Each row was made from one small tree. The marks that hang from a mark follow it in brackets, in alphabetical order. Every link used is in the known rows. Write each row's tree.
Known rows:
vodar{votip{momos{nafegu{bagus}} zenu}}: [-0.33 -0.69  0.18  1.54  2.27  1.70 -0.29  2.03  2.12 -2.72  1.89  0.68
 -1.04 -0.70 -0.87  1.12  3.43 -1.37 -1.41 -0.78  0.44  1.02 -0.25  2.30]
zenu{votip}: [-0.24  2.33  0.35 -0.31 -1.94  2.38  0.45 -0.26 -0.29  2.35 -0.76 -0.30
 -1.08  1.27 -2.06  1.89 -0.49  1.97  4.82 -0.36  0.05 -1.61  0.73 -0.35]
bagus{nafegu{lirid}}: [ 0.73  0.39 -2.19 -2.36  0.48 -3.85 -0.82 -2.36 -0.47  4.79 -1.37 -1.22
  0.06  1.68 -1.77  1.83 -1.72  0.34 -1.40 -0.88  0.85  0.08 -0.20 -1.59]
biguf{votip{momos}}: [-1.18 -1.24 -1.60 -0.98 -1.83  0.44  0.02 -0.27 -0.17 -1.93  2.15  0.05
  2.16 -2.15 -0.94 -1.95  0.02  1.47  1.00 -1.52  0.74 -2.82  3.38  0.75]
nafegu{bagus{votip{vodar zenu}}}: [ 0.28  2.42  3.30  1.08  0.06  0.39  0.97  1.42  0.17 -1.31 -1.24  1.44
  0.55  0.83  2.08 -0.80 -0.74  0.22  2.69  1.39  0.61  3.40 -1.60 -1.03]
momos{nafegu{bagus{votip{zenu}}}}: [ 0.50  1.17  2.20  1.19  0.86  2.42 -1.75 -1.05  0.55 -1.19  0.07  0.17
 -0.12  0.54  0.21  0.51  0.76 -0.98 -0.45  1.62  0.62  3.40 -1.91 -0.47]
nafegu{bagus{votip{momos}}}: [ 0.49  0.64  2.21 -0.37 -1.31  0.53  0.03 -1.63 -2.79 -0.17 -1.12  1.31
  2.19  0.66 -0.72 -2.90 -0.92  0.01  1.49  0.31  0.52 -0.56  0.38 -0.42]
vagad{biguf}: [-0.02  1.08 -3.81 -1.16 -1.86  2.20  2.72  0.14 -1.42 -0.22 -1.53 -0.06
 -2.05 -2.95  0.02  0.02 -1.80  0.43  1.16  1.09 -0.24 -3.71 -0.91  0.79]
momos{nafegu{bagus{votip{zenu}} lirid}}: [ 0.96 -0.84  1.94  0.24  1.12  0.21 -2.01 -2.45  1.03  1.59  0.28 -0.80
 -0.83  0.44  0.87  1.80  0.24 -1.55 -2.09  0.94  0.26  6.26 -1.70 -1.78]
bagus{nafegu{lirid} votip{momos zenu}}: [ 1.05  0.17  1.07 -1.62  0.69 -1.61 -1.99 -1.48 -0.24  0.24  0.53 -0.76
 -0.97  4.13 -1.76 -0.36 -2.41 -1.81  1.05 -0.14  0.99 -3.62 -1.74 -0.39]
bagus{nafegu{lirid} votip}: [ 1.14  1.38 -0.22 -2.21  0.44 -2.28 -1.21 -2.18 -1.43  3.66 -2.26 -0.67
  0.32  1.38 -0.93  0.20 -2.33 -0.13 -0.86  0.60  0.64 -0.97 -1.66 -2.13]
vagad{biguf{votip{momos{nafegu}}}}: [-0.96 -3.13 -6.12 -0.17 -1.64  3.29  2.59  0.04 -0.40 -3.37  1.98 -1.60
 -1.44 -4.20 -0.63 -0.86  1.00 -0.19 -3.23  0.08 -1.62 -6.06  2.26  2.83]
nafegu{lirid}: [ 0.07  0.20 -1.70 -1.73 -0.58 -1.90 -0.97 -1.39 -0.12  3.62 -0.66 -0.10
  0.11 -1.95  0.20  1.34 -1.14  1.14  0.20 -0.80  0.37  1.75  0.16 -1.28]
biguf{votip}: [-1.00  0.14 -1.20 -0.90 -1.61  0.18  0.06 -0.88  0.66 -0.21  0.94 -0.01
  1.59 -2.94  0.30 -0.55 -0.14  2.07  0.56 -0.72  1.25  0.46  2.05 -0.88]
vodar{votip}: [-0.70  2.86 -0.88 -0.25  0.61  1.21  0.01  2.69  0.95 -0.08 -0.97  1.73
 -0.15 -3.78  0.17  0.37  0.71  0.93  0.51 -0.22  0.66 -1.23 -1.20  0.85]
nafegu{bagus{votip{zenu}} lirid}: [ 1.18  0.26  3.49 -0.98 -0.17 -1.24 -1.00 -2.69  0.53  2.12 -0.19  0.17
 -0.17  1.68  1.32  0.49 -1.99 -1.15  1.50  0.58  1.55  6.72 -1.83 -3.04]
nafegu{bagus{votip{momos zenu}} lirid}: [ 1.31 -1.17  3.42 -0.85 -0.41 -1.28 -0.92 -2.41 -0.43  0.40  0.90  0.10
  0.07  2.21  0.09 -1.01 -1.69 -1.58  1.80 -0.26  1.19  3.15 -0.37 -1.68]
nafegu{bagus lirid}: [ 0.65 -1.00 -0.07 -1.61 -0.64 -3.54  0.31 -3.36 -0.49  5.09 -1.06 -0.15
  1.01 -0.09  0.23  1.53 -1.12  0.35 -0.68 -1.04  1.00  6.65  0.81 -3.02]
momos{nafegu{bagus lirid}}: [ 0.49 -2.01 -2.26 -0.44  0.56 -2.13 -0.76 -3.04 -0.02  4.77 -0.52 -1.15
  0.60 -1.15  0.11  2.84  1.33  0.21 -4.43 -0.62 -0.22  6.01  1.02 -1.75]
lirid{nafegu{bagus{votip}}}: [ 0.10  1.19  3.34 -0.74 -0.46 -2.53 -0.41 -2.43 -1.65  3.15 -2.63  0.59
  0.07  2.58  0.33 -0.55 -0.42 -0.26  0.18  1.57  0.72  2.08 -1.05 -3.59]
momos{nafegu}: [-0.67  1.05 -2.86  0.47  0.36  2.04 -1.51  0.26 -0.13  0.47 -0.32  0.06
  0.26 -2.86 -1.03  1.51  1.61  1.09 -1.77  0.15 -0.63 -1.65  0.10  1.30]

Which tree is each row?
[ 0.89 -1.17  1.39 -1.52 -1.01 -1.71 -0.07 -2.79 -2.29  2.56 -0.73  0.37
  1.45  0.58 -0.21 -1.63 -1.41 -0.63 -0.08 -0.25  0.17  2.10  0.71 -1.84]	nafegu{bagus{votip{momos}} lirid}
[-1.05 -0.58 -4.93 -0.10 -2.21  1.37  5.14  2.42  0.18 -1.95 -0.59 -0.47
 -1.12 -4.44  2.42 -0.76 -0.76  1.51 -0.68  0.71 -1.10 -2.42  1.09  0.91]	vagad{biguf{votip{vodar}}}
[ 0.50 -1.02  0.03  0.20  0.84  2.33 -3.30 -0.25  0.75 -1.20  1.71 -0.51
 -1.55 -0.94 -0.32  0.13  0.41 -1.50 -0.70  0.23 -0.90 -2.00 -1.27  1.50]	bagus{votip{momos{nafegu{lirid}} zenu}}
[ 1.24  0.00  1.80 -1.36 -0.75 -1.82 -0.46 -3.21 -1.38  4.07 -2.02  0.34
  1.37 -0.21  1.04 -0.16 -1.71 -0.05 -0.48  0.53  0.74  5.62 -0.56 -3.27]	nafegu{bagus{votip} lirid}
[ 0.63  0.32 -1.32 -1.12  0.58 -2.73  0.43  0.88 -1.90  1.82 -2.07 -0.52
  0.53  1.46 -0.65 -1.17 -1.44  0.19 -1.11 -0.19 -1.18 -4.89 -0.22  0.24]	bagus{nafegu{lirid} votip{momos vodar}}
[ 0.11  1.20 -0.33  1.98  0.80  1.14  0.97  1.36 -1.14  0.27 -2.69  0.88
  1.32 -2.23  1.39 -0.27  1.69  0.77 -2.95  1.70 -1.54  2.13 -0.43 -0.04]	momos{nafegu{bagus{votip{vodar}}}}
[ 0.23  0.85  3.17  1.35 -0.25  0.81  1.02  1.88 -0.74 -2.92 -0.14  1.53
  0.89  1.29  0.67 -2.37 -0.65 -0.25  3.01  0.51  0.20 -0.20  0.00  0.68]	nafegu{bagus{votip{momos vodar zenu}}}
[ 0.85  0.49  1.13 -0.21 -0.27 -2.41  1.41 -0.41 -1.24  3.44 -2.90  0.55
  1.67 -0.90  2.61 -0.34 -1.25  0.55 -1.21  0.61 -0.59  5.21 -0.32 -2.49]	nafegu{bagus{votip{vodar}} lirid}
[-0.30  3.46  1.97  1.16  0.08  2.28 -0.20  3.24  0.57 -2.68 -1.22  1.70
 -0.31 -1.24  1.82 -1.08 -1.07  0.70  3.74  1.50  0.06 -1.55 -2.40  0.91]	bagus{votip{vodar zenu}}
[-0.89  0.55 -1.09  1.53  2.24  3.61 -1.66  3.76  2.51 -3.91  2.27  0.78
 -2.14 -2.86 -1.17  1.11  3.01 -0.98 -0.56 -0.65 -0.39 -4.02 -1.13  4.14]	vodar{votip{momos{nafegu} zenu}}
[ 0.50 -3.27 -0.42  0.14  0.95 -1.31 -1.22 -2.19  1.10  0.99  2.13 -1.16
 -0.57  1.46 -0.96  2.18  1.38 -1.35 -1.85 -1.44  0.08  3.50  0.94  0.04]	votip{momos{nafegu{bagus lirid}} zenu}
[-0.86 -3.29  0.07  0.95  0.00  0.39 -0.26 -1.56  1.86 -2.84  4.02 -1.14
  0.74  0.50 -0.82 -0.04  2.42 -0.48 -1.72 -1.28  0.95  2.62  2.82  0.59]	biguf{votip{momos{nafegu{bagus}} zenu}}
[ 0.64 -3.39 -0.59  0.18 -0.62  0.08  0.51 -2.82 -0.33  4.39  0.73 -2.06
 -1.17  3.22 -2.49  3.41  1.86  0.13 -1.27 -1.66 -1.38  2.72  2.53 -0.65]	zenu{votip{momos{nafegu{bagus lirid}}}}
[-0.39 -1.28 -1.66  0.51  2.49  1.53 -1.90  2.32  3.01 -1.40  2.44 -0.20
 -2.52 -2.61 -0.32  2.20  2.44 -1.63 -2.31 -1.33 -0.61 -1.04 -0.99  2.58]	vodar{votip{momos{nafegu{lirid}} zenu}}
[-1.01  1.05 -0.29  0.86 -0.08  0.96  0.40  3.47  0.32 -3.47  0.94  1.08
 -0.28 -0.11 -0.18 -0.80  0.01  0.78  3.77 -0.83 -0.14 -4.24  0.60  2.62]	votip{momos vodar zenu}
[-0.84  0.10 -2.33  2.14 -0.42  3.62  1.17  3.33 -0.21 -0.33 -0.17 -0.71
 -1.35  0.64 -2.12  1.71  2.77  1.82  0.80 -0.75 -2.98 -5.72  2.25  3.22]	zenu{votip{momos{nafegu} vodar}}
[-1.49 -1.06 -0.22  0.67 -0.76  0.58  1.31  2.78  2.12 -4.53  2.92  0.23
  0.77 -0.80  0.58 -1.67  0.38  1.17  2.62 -1.28  0.39 -2.67  2.49  1.77]	biguf{votip{momos vodar zenu}}
[-1.12 -1.81 -3.29  0.25 -1.74  2.28  4.56  2.99  1.20 -5.63  2.39 -0.54
 -1.97 -2.05  1.56 -1.64 -0.67 -0.20  1.54 -0.03 -0.54 -5.18  1.31  2.52]	vagad{biguf{votip{momos vodar zenu}}}
[ 0.14  1.39  1.54  2.39  1.34  1.69  0.18  1.70  0.84 -1.82 -0.88  0.60
 -0.03 -0.46  1.79  0.42  1.44 -0.31 -1.03  1.63 -0.66  3.16 -1.70  0.47]	momos{nafegu{bagus{votip{vodar zenu}}}}
[-1.90 -1.91 -2.46  2.00  0.46  1.83  0.28  3.16  2.55 -4.91  3.30 -0.64
  0.10 -2.12  0.61 -0.21  2.73  0.67 -1.13 -1.01 -1.16 -2.77  2.40  3.15]	biguf{votip{momos{nafegu} vodar zenu}}
[ 0.52 -3.47 -2.44 -0.24  0.36 -1.86 -0.28 -2.68 -0.94  3.03  0.64 -1.02
  0.67 -0.29 -1.18  1.74  1.73 -0.52 -3.80 -1.54 -0.72  2.70  2.27 -0.37]	votip{momos{nafegu{bagus lirid}}}
[-1.28  0.46 -0.24  0.74 -0.54  0.33  1.16  2.38  2.84 -2.91  1.73  0.27
  0.52 -1.48  1.93 -0.24  0.31  1.71  1.94 -0.38  0.73  0.81  0.94  0.38]	biguf{votip{vodar zenu}}
[ 1.28  1.73  1.63 -1.79  0.93 -1.71 -2.06 -1.94  0.64  1.92 -0.70 -0.92
 -1.12  3.01 -0.64  0.90 -2.72 -1.23  1.01  0.85  1.47 -0.07 -2.93 -1.79]	bagus{nafegu{lirid} votip{zenu}}
[ 0.42  1.97  1.65 -0.80  0.41  0.70 -1.49 -0.22 -0.93 -2.32  0.38  0.06
 -0.23  4.18 -2.53 -1.63 -1.78 -1.08  2.81  0.50  1.25 -6.04 -1.80  1.04]	bagus{nafegu votip{momos zenu}}
[-0.53  0.08  2.23  0.37 -0.36 -2.54  1.56  0.65 -2.47  1.22 -2.18  0.98
  0.45  2.86  0.66 -2.25  0.72 -0.10 -0.15  0.73 -1.10 -1.78  0.38 -1.35]	lirid{nafegu{bagus{votip{momos vodar}}}}
[ 0.83  1.87  0.76 -0.58  1.39 -2.12 -0.22  1.03  0.72  1.01 -1.51 -0.64
 -1.10  2.16  0.93  0.65 -2.11 -0.30  0.15  0.96  0.26 -0.42 -2.56 -1.07]	bagus{nafegu{lirid} votip{vodar zenu}}
[-0.65  1.17 -0.06  2.31  1.04  3.94 -1.07  3.87  0.36 -4.54  0.62  0.72
 -0.72 -1.74  0.36 -1.16  1.61 -0.20  0.30  1.01 -1.80 -5.16 -1.08  3.56]	bagus{votip{momos{nafegu} vodar zenu}}
[ 0.80  0.12 -0.46 -2.21  0.11 -2.07 -1.13 -1.96 -2.31  2.42 -1.19 -0.73
  0.41  2.41 -1.96 -1.19 -2.00 -0.79 -0.72 -0.27  0.07 -4.49 -0.43 -0.59]	bagus{nafegu{lirid} votip{momos}}
[ 0.72  1.79 -1.01 -1.05  0.94 -2.68  0.47  0.58 -1.22  3.32 -3.19 -0.43
  0.46  0.64  0.37  0.03 -1.73  0.69 -1.89  0.77 -0.68 -1.43 -1.62 -1.22]	bagus{nafegu{lirid} votip{vodar}}
[ 0.26  1.32  5.11 -0.36  0.08 -1.68 -1.11 -2.00 -0.12  1.25 -0.76  0.25
 -1.18  4.28  0.79  0.02 -0.52 -1.35  1.71  1.52  1.57  3.16 -2.31 -3.22]	lirid{nafegu{bagus{votip{zenu}}}}
[-0.02 -3.13 -3.04  0.92  0.86 -2.47  1.21  0.10 -0.64  2.40 -0.30 -0.79
  0.95 -0.89  0.18  1.27  2.43  0.27 -4.51 -1.44 -2.00  2.41  2.48  0.45]	votip{momos{nafegu{bagus lirid}} vodar}
[-1.72 -1.01 -1.97  0.28 -1.33 -0.32  1.80  2.37  0.01 -2.46  1.26  0.64
  2.00 -2.59  0.52 -2.17  0.89  2.17  0.34 -1.38 -0.48 -3.69  3.62  1.48]	biguf{votip{momos vodar}}
[-0.71 -1.08 -0.60  2.38  1.21  0.40  0.82  1.97  0.72 -2.44  1.18 -0.02
  0.18  0.88 -0.11  0.73  2.53 -0.16 -0.78 -0.68 -0.99  0.59  1.41  2.21]	votip{momos{nafegu{bagus}} vodar zenu}
[ 0.52  0.61  3.85  0.16 -0.66  1.00 -0.60 -1.09 -0.87 -2.28  0.62  1.15
  0.65  2.16 -0.59 -2.03 -1.08 -1.06  3.54  0.30  1.41  0.29 -0.53 -0.24]	nafegu{bagus{votip{momos zenu}}}
[ 0.60  2.15  4.19  0.05 -0.47  1.07 -1.02 -1.24  0.03 -0.66 -0.55  1.12
  0.48  1.55  0.71 -0.60 -1.38 -0.58  3.01  1.20  1.96  3.83 -1.84 -1.69]	nafegu{bagus{votip{zenu}}}
